Each row was made from one small tree. Brackets hold a mark, then the marks that hang from it, in alphabetical order. Every link used is in the known rows. Write each row's tree.
Known rows
{nuzumiz {nosi fevil} zalo}: [ 1.357 -1.502 -4.377 -1.099 -1.594  3.817 -4.047 -0.077  2.409 -2.288
  0.499 -2.122  0.066 -1.606  3.043 -0.858 -0.083 -4.554 -3.354  1.344
  0.613  2.458  5.240 -3.740]
{tupo fevil {padaz nosi}}: [ 1.650 -0.052  2.547  0.402 -3.665  0.142 -2.304 -3.739  1.570  4.409
  0.761  0.383  1.350  0.380  3.355 -0.256  0.434 -1.793  5.865 -6.122
 -1.908  3.760  0.559  4.703]
{padaz tupo}: [-0.266  0.161  3.548  0.381  4.263 -2.707 -0.965 -0.434  1.506  1.198
 -0.783 -0.516 -0.992 -1.982 -0.802  0.456  1.578  0.134 -0.266  0.314
 -1.446  0.597 -0.624  0.499]
{fevil {nosi kinupon} {tupo padaz}}: [ 1.569  1.003  6.103 -4.274  1.605  4.083  0.344  0.037  0.506  2.562
 -2.863 -5.278 -0.541 -6.528 -0.521 -2.004  0.711 -2.459  4.937  1.683
  1.825  4.187  3.139  1.254]
{padaz nosi {tupo fevil}}: [ 1.034 -0.761  3.097 -1.124  1.827 -3.064 -4.083 -3.962  6.138  3.106
 -2.278  1.794  0.549 -2.526  0.064  0.798  1.148 -0.297  3.997 -5.025
 -3.352  2.364  2.422  2.665]
{padaz {nosi nuzumiz} tupo}: [ 0.054  0.073  1.871 -0.819  3.427 -2.450 -4.523 -2.062  5.088  0.813
 -1.164 -0.341  2.980 -3.839 -1.475  2.043  1.172 -1.916  0.276 -3.617
 -3.050  0.972  3.920  2.202]
{padaz {nosi nuzumiz} {tupo fevil}}: [ 1.553 -0.200  1.918 -1.155  2.774 -2.609 -4.450 -3.445  5.930  2.472
 -0.991  1.211  2.632 -3.234 -0.272  1.714  1.110 -1.283  2.692 -5.110
 -3.581  1.696  4.294  2.833]
{zalo nosi}: [ 2.709  2.066 -2.160  0.175 -2.598 -2.318 -0.209  0.355  0.102  1.489
  0.939 -0.908 -0.924  0.429 -2.382  0.622 -1.512 -2.643  0.371  0.883
  2.642  0.236  1.637  2.213]
{kinupon {nosi fevil nuzumiz}}: [ 3.704 -0.309 -1.561 -0.206  0.705  4.883 -1.426  2.201  1.903  0.881
 -1.640 -2.403  1.957 -1.057 -1.611 -0.403  0.672 -1.068 -2.260  1.062
  0.147 -2.437  5.845 -2.097]
{kinupon {nosi fevil {nuzumiz zalo}} {tupo padaz}}: [ 5.437 -2.360 -0.025 -0.127 -1.593  7.085 -3.066  1.244 -0.688  1.428
 -2.248 -4.236  1.907 -3.405  1.307 -2.358  2.763 -1.839 -2.840  2.258
  0.809 -0.637  5.029 -7.526]
{padaz {nosi fevil nuzumiz} tupo}: [ 0.605 -0.716  0.674 -2.007  3.353 -1.605 -5.466 -0.724  6.231  0.512
 -1.702 -0.454  2.485 -2.470 -1.286  1.959  1.105 -2.529 -0.856 -3.386
 -3.265 -0.616  6.617  2.093]
{zalo {nosi fevil {kinupon tupo} nuzumiz}}: [ 4.677  1.339 -3.888 -2.751 -4.539  0.217 -3.242  1.122  2.402  1.326
 -0.629 -0.446 -2.188 -0.642 -2.483  2.698 -0.143 -4.291 -1.780  2.782
  1.193 -3.300  6.928  0.562]
{kinupon {nosi fevil nuzumiz} tupo}: [ 5.217 -3.126 -1.612 -1.446 -0.143  5.925 -2.201  1.404  0.025  0.725
 -3.491 -1.737  1.351 -3.100 -0.269 -1.191  2.109  0.253 -2.215  2.189
  0.682 -3.295  5.980 -7.913]
{padaz {nosi fevil {nuzumiz zalo}} tupo}: [ 1.108 -0.413  0.238 -1.872  2.914 -0.875 -6.222 -0.704  7.095 -0.019
 -1.684 -1.207  2.759 -2.933 -1.046  1.085  1.127 -3.237 -2.180 -2.353
 -2.996  0.600  6.984  0.590]
{padaz {tupo kinupon}}: [ 0.210  1.541  3.917 -0.990  4.785 -2.748 -0.576 -1.194 -0.558  1.858
 -0.878  1.756 -0.138 -0.665 -0.405 -0.364  1.363  1.843 -0.674  0.013
 -2.434  2.440  0.239  2.014]
{fevil {nosi kinupon}}: [ 3.224  0.442  0.141 -3.146 -0.665  2.674 -1.569  1.047  2.764  0.342
 -3.217 -2.462 -0.762 -2.555 -2.125 -0.071 -0.064 -1.654  1.093  0.951
  1.336  1.282  5.461  0.646]
{tupo {fevil {nosi {nuzumiz zalo}}} kinupon padaz}: [ 5.171  2.758  1.840 -2.105 -0.120  2.304 -0.391 -1.706 -3.212  4.075
  1.507  0.087  4.090  1.161  3.093 -3.387 -0.503 -0.671  2.590 -3.162
 -0.710  7.813  4.612  4.710]
{nosi fevil {kinupon tupo} nuzumiz}: [ 2.757 -1.028 -2.325 -4.057 -2.811  3.603 -4.524  1.126  3.237 -0.188
 -2.228  0.657 -1.771 -1.484 -0.234  3.090  1.819 -2.377 -3.268  2.758
 -2.087 -5.217  7.544 -2.416]
{nosi {fevil tupo}}: [-0.208 -1.115  1.087 -3.135  2.055  1.808  0.167  1.287  1.157  0.245
 -1.365 -0.703 -0.737 -0.871  0.360 -1.344  0.022 -0.407  0.573  1.608
  0.000 -1.119  3.163 -1.021]
{tupo fevil kinupon {padaz nosi}}: [ 2.239  1.820  3.250 -1.590 -2.774  0.066 -1.695 -4.778 -1.361  5.354
  0.635  3.698  2.521  2.296  3.937 -1.285  0.116  0.433  5.142 -6.515
 -3.414  6.476  1.673  6.891]
{kinupon {nosi nuzumiz}}: [ 3.187  0.491 -0.256  0.885  0.826  4.135 -0.495  0.978  0.781  1.109
 -1.048 -2.386  2.491 -2.500 -1.706 -0.313  0.866 -0.435 -1.259  0.854
  0.408 -0.777  3.115 -2.001]
{tupo kinupon}: [ 0.704  1.887  0.539 -2.030  0.893  0.005  0.533 -0.986 -3.067  0.912
 -0.125  3.255  1.251  1.911  0.517 -1.060 -0.321  2.344 -0.681 -0.458
 -1.524  2.740  1.112  2.136]
{kinupon {tupo padaz}}: [ 1.140 -2.215  1.960 -0.023 -1.783  1.431 -0.848 -1.158 -3.482  1.131
 -0.729 -1.064 -0.265 -1.869  2.515 -1.049  1.982 -0.049  0.889  0.084
  0.412  0.557 -1.402 -3.923]

Which tree is each row?
[ 0.592  1.092  1.003 -3.272  3.117  2.720 -0.254  1.419 -1.538  0.652
  1.107 -1.067  3.153 -0.713  0.983 -0.934  0.095 -1.719 -1.180  0.747
 -1.178  0.327  5.322  1.590] => {nosi {fevil {tupo kinupon padaz}} nuzumiz}
[ 1.933 -1.418 -2.275 -1.818 -4.191  4.218 -5.024 -2.498  2.535 -1.267
 -1.157 -1.135 -2.434 -4.839  3.079  0.654  1.624 -3.882 -2.053  2.649
 -0.007  2.518  3.285 -5.426] => {nuzumiz {nosi {kinupon tupo}} zalo}
[ 2.375  2.297  4.439 -4.520  5.485  3.670  1.903  0.480 -4.073  1.652
 -0.313 -4.036  5.089 -5.006  0.053 -3.903 -0.602 -1.116  2.839  0.256
  1.670  6.682  4.927  1.887] => {fevil {nosi nuzumiz} {tupo kinupon padaz}}
[ 2.989  2.315 -0.666 -1.367 -1.834  0.992 -1.549  0.535  0.705  0.949
  0.691 -2.419  0.158 -0.370  0.080 -2.417 -0.755 -3.345 -2.060  2.818
  1.971  3.789  3.317 -0.438] => {nuzumiz {zalo {nosi {fevil {tupo kinupon padaz}}}}}
[ 3.061  1.068  3.677 -2.356  4.971 -2.082 -0.566 -1.764  0.596  3.295
 -1.433  1.964  0.340 -0.879  0.100 -1.593  0.675  1.963  2.160 -1.548
 -1.879  4.478  2.867  2.580] => {padaz {tupo {fevil nosi} kinupon}}
[ 6.692 -2.314 -0.809 -0.511 -1.070  5.671 -1.931 -1.351  0.572  2.168
 -2.575 -0.794  1.735 -4.439  1.103 -2.388  2.193  0.810 -0.311  1.410
  0.519  0.290  3.917 -8.597] => {kinupon {nosi {nuzumiz zalo}} {tupo fevil}}
[ 3.377 -0.313 -1.606 -3.069 -4.100  4.995 -5.771  1.039  3.466 -0.207
 -1.276 -1.747 -1.245 -2.118  1.235  1.696  2.324 -4.390 -4.701  3.571
 -1.766 -2.478  7.114 -3.178] => {nosi fevil {kinupon {tupo padaz}} {nuzumiz zalo}}
[ 4.975  1.916  0.369 -1.880  0.492  2.358  0.369 -2.431 -1.272  4.164
 -0.582  4.088  2.527  1.103  1.102 -1.900  0.076  2.872  1.816 -1.945
 -2.093  3.372  3.982  1.743] => {tupo fevil {kinupon {nosi nuzumiz}}}
[ 6.189 -2.578 -0.408 -0.608 -0.570  4.860 -1.131 -1.417 -0.348  2.651
 -2.669  0.011  1.497 -3.876  0.796 -1.471  2.038  1.477  1.170  0.422
  0.222 -0.966  3.558 -7.159] => {kinupon {nosi nuzumiz} {tupo fevil}}
[ 3.679  1.840 -0.757 -2.077  1.045  3.846 -1.035  0.549 -1.014  1.128
 -1.231  1.056  2.805  0.839 -0.258 -1.955  0.278  1.047 -3.244  1.032
 -1.139  2.015  5.542 -0.429] => {tupo {kinupon {nosi fevil {nuzumiz zalo}}}}
[ 4.215  1.390 -1.566 -3.138 -0.142  3.871 -2.805  1.643  3.337 -0.864
 -1.693 -3.843  1.459 -3.758 -1.991 -0.200 -0.184 -3.388 -1.674  2.001
  1.435  1.860  7.671 -0.700] => {fevil {nosi kinupon {nuzumiz zalo}}}
[ 4.846  1.967 -2.669 -1.787 -4.708 -0.655 -2.371 -0.780  1.766  2.464
  0.064  0.451 -1.829 -1.742 -1.940  2.609 -0.106 -3.374  0.417  1.819
  1.157 -1.442  4.307  0.961] => {zalo {nosi {kinupon {tupo fevil}} nuzumiz}}
[-0.113  0.285  2.798 -3.348  1.743  2.093  0.368  0.673 -1.377  1.519
 -0.660 -0.370  0.106  0.227  1.535 -2.011  0.258 -0.331  0.810  0.718
 -0.771  1.190  2.825  1.317] => {nosi {fevil {tupo kinupon padaz}}}
[ 2.460  1.318  1.931 -2.485  2.933 -1.950 -4.861 -4.154  4.813  2.538
 -0.907  2.744  3.784 -2.433  0.510  0.054  0.954 -0.280  0.764 -4.366
 -4.377  4.866  5.402  2.889] => {padaz {nosi {nuzumiz zalo}} {tupo fevil kinupon}}
[-1.666  0.250  5.758 -1.654  1.480  1.341  0.427 -2.107 -0.403  2.243
 -0.621 -2.458  1.205 -4.550  1.352 -1.581  0.772 -1.235  4.740 -1.160
 -0.255  3.523 -0.969  1.275] => {fevil {tupo {padaz nosi}}}
[ 1.339 -1.654 -0.499 -1.580 -4.245  2.853 -3.331 -3.285  0.411  1.350
 -0.757  0.593 -2.959 -3.229  3.592  2.015  1.742 -2.921  2.421 -0.554
 -0.989  1.127  2.013 -1.039] => {nuzumiz {nosi {kinupon {tupo fevil padaz}}}}
[ 3.460  0.225  0.902 -0.531  1.374  6.339 -1.233  1.835  1.796  1.333
 -1.355 -4.627  2.422 -3.535 -0.454 -2.230  1.207 -2.101 -1.837  2.496
  0.629  0.342  5.217 -3.368] => {kinupon {nosi {fevil {tupo padaz}} {nuzumiz zalo}}}
[ 1.580 -2.607  0.492 -1.229 -2.185  1.987 -3.146 -1.211 -1.204  0.811
 -1.310 -1.045  1.445 -2.081  2.248 -0.301  1.585 -1.357  0.643 -1.670
 -0.454 -0.122  2.217 -3.185] => {kinupon {tupo {padaz {nosi fevil nuzumiz}}}}
[ 0.764 -0.669 -1.348 -3.178  0.345  2.374 -4.249 -0.693  5.302 -0.892
 -1.238 -1.285  3.737 -3.014 -0.141 -0.134 -0.334 -3.084 -0.506 -1.842
 -1.305  0.844  7.112 -0.637] => {padaz {nosi {fevil tupo} {nuzumiz zalo}}}
[ 3.138  1.876  2.000 -5.581  6.073  3.933  1.219  0.750 -1.529 -0.243
 -1.286 -3.165  4.966 -5.699 -0.862 -4.495 -1.016 -0.346  0.671  2.292
  2.015  6.434  6.707 -1.537] => {fevil {nosi {nuzumiz zalo}} {tupo kinupon}}
[-1.010  1.101  5.248 -2.139  0.409  2.516 -0.967 -2.068  1.293  1.914
 -0.497 -2.987  1.142 -5.698  1.228 -0.848  1.197 -2.406  3.199  0.110
 -0.745  3.457  0.602  0.841] => {fevil {tupo {padaz {nosi kinupon {nuzumiz zalo}}}}}
[ 0.440 -0.090 -0.142 -4.588 -1.652  2.376 -4.962 -1.320  6.621  0.545
 -2.704  0.285  0.942 -3.280 -0.878  2.443  0.555 -2.968  1.060 -1.738
 -2.742 -1.410  7.510  2.000] => {padaz {nosi {fevil tupo} kinupon nuzumiz}}
[ 4.566  1.585 -2.854 -2.150 -5.109  0.403 -3.342  1.044  1.715  2.029
 -0.047 -1.263 -2.031 -0.513 -1.873  2.556  0.167 -4.987 -1.448  2.352
  1.271 -2.593  6.266  1.450] => {zalo {nosi fevil {kinupon {tupo padaz}} nuzumiz}}
[ 4.819  2.653  2.108 -2.135  0.251  1.732  0.171 -1.741 -3.759  4.414
  1.361  0.686  3.955  1.610  2.797 -2.793 -0.455 -0.238  3.564 -3.907
 -0.908  7.030  4.410  5.758] => {tupo {fevil {nosi nuzumiz}} kinupon padaz}
